In the rows, zero is written as 128.
Known rows, with every step that occurs
defu -> petezug -> tigob -> digiz -> gararos -> rufop -> zofab: [ 77  87  80 118  82 208 105 146 121 118 115  85 141 127  87]
zofab -> petezug -> tigob -> digiz -> gararos: [148 147  98 136  87 163 107 131 128  99  60 111 134 131  95]
petezug -> tigob -> digiz -> gararos -> rufop -> zofab: [ 81  98  87 118  83 199 109 140 128 120  99  98 151 118  92]
defu -> petezug -> gararos: [ 96  83 126 136  89 164 124 163 106  88 110  49 130 116  99]
gararos -> rufop -> zofab: [ 69  86 102 108  91 189 115 146 122 115 112 109 159 116 111]
petezug -> gararos -> rufop: [105 105 126 115  77 171 140 129 101  94 148  62 152  85 137]
rufop -> zofab -> petezug -> tigob -> digiz: [136 130 125 118 126 179  66 167 126  75  72 119 132 128 106]
tigob -> digiz -> zofab -> rufop: [117 134 128  89  97 173 104 155 162  51  79 153 131 132 160]
defu -> petezug -> gararos -> digiz: [121 116 116 162 113 181  99 124  96  87 119  90 135  97 108]
rufop -> zofab -> petezug: [125 119 106 108 113 155  74 159 116  94  88 135 130 132 123]
digiz -> gararos -> rufop -> zofab -> petezug: [126 123  86 107  94 168  82 139 109 100 114 120 130 126 128]
tigob -> digiz -> zofab -> petezug -> gararos: [121 129 126 134 101 143  64 163 117  66  62  91 135 110 123]
gararos -> digiz -> zofab -> petezug: [150 147 111 117 125 137  45 148 127  73  82 146 119 127 141]
rufop -> zofab -> petezug -> gararos -> digiz: [133 136 112 159 119 172  76 121  98  86  99 115 139  88 116]
tigob -> digiz -> gararos -> rufop: [114 131  94 124  66 187 128 108 104 100 122  99 158 111 130]
rufop -> zofab -> petezug -> gararos -> digiz -> tigob: [157 139  82 130 144 163  98 124 121 116  58  98 144 119  76]

Rows
[ 73  94  84 119  76 189 122 132 124 125 102 105 157 119 100]
digiz -> gararos -> rufop -> zofab
[125 116 120 109  82 167 119 130  93  85 156  67 139  88 148]
zofab -> petezug -> gararos -> rufop
[135 139 102 140  84 166 122 130 134 105  54 108 142 129  88]
petezug -> tigob -> digiz -> gararos
[155 107 131  89 128 145 104 174 145 105 111  91  99 119  98]
rufop -> zofab -> petezug -> tigob
[123 118  99 100 104 168  76 149 107  94 121 122 131 123 135]
gararos -> rufop -> zofab -> petezug
[127 133 127 103  99 167 114 138 157  59 101 137 122 108 156]
petezug -> gararos -> digiz -> zofab -> rufop
[124 122 129 128  99 131  81 162 122  75  73  85 129 107 123]
digiz -> zofab -> petezug -> gararos
[131 126 139 121 122 174  96 161 131  78  71 112 142 123 104]
petezug -> tigob -> digiz
[133 139  90 138  87 172  98 136 131 106  54 113 135 133  86]
rufop -> zofab -> petezug -> tigob -> digiz -> gararos
[134 129 120 112 119 188  67 160 119  76  95 110 133 121 114]
gararos -> rufop -> zofab -> petezug -> tigob -> digiz
[162 142  92 121 148 156 122 117 129 120  61 116 150 128  84]
gararos -> digiz -> tigob
[104 121 130 113 119 149  62 179 164  76  34 123 139 137 107]
petezug -> tigob -> digiz -> zofab
[118 144  94 149  76 168 115 121 122 100  43 127 160 135  99]
tigob -> digiz -> gararos
[115 123 115 115  84 173  86 138  99  73 133  76 142  95 147]
tigob -> digiz -> zofab -> petezug -> gararos -> rufop
[139 136  95 113  75 182 116 115 107  98 136  89 137 110 130]
zofab -> petezug -> tigob -> digiz -> gararos -> rufop
[148 144 120 158 119 163  85 117  96  80 105 113 137  86 125]
zofab -> petezug -> gararos -> digiz
[121 123 132  79  95 157 128 154 169  64  95 144 122 128 159]
digiz -> zofab -> rufop
[124 130  84 114  94 180  65 139 103  91 103 127 136 128 128]
tigob -> digiz -> gararos -> rufop -> zofab -> petezug
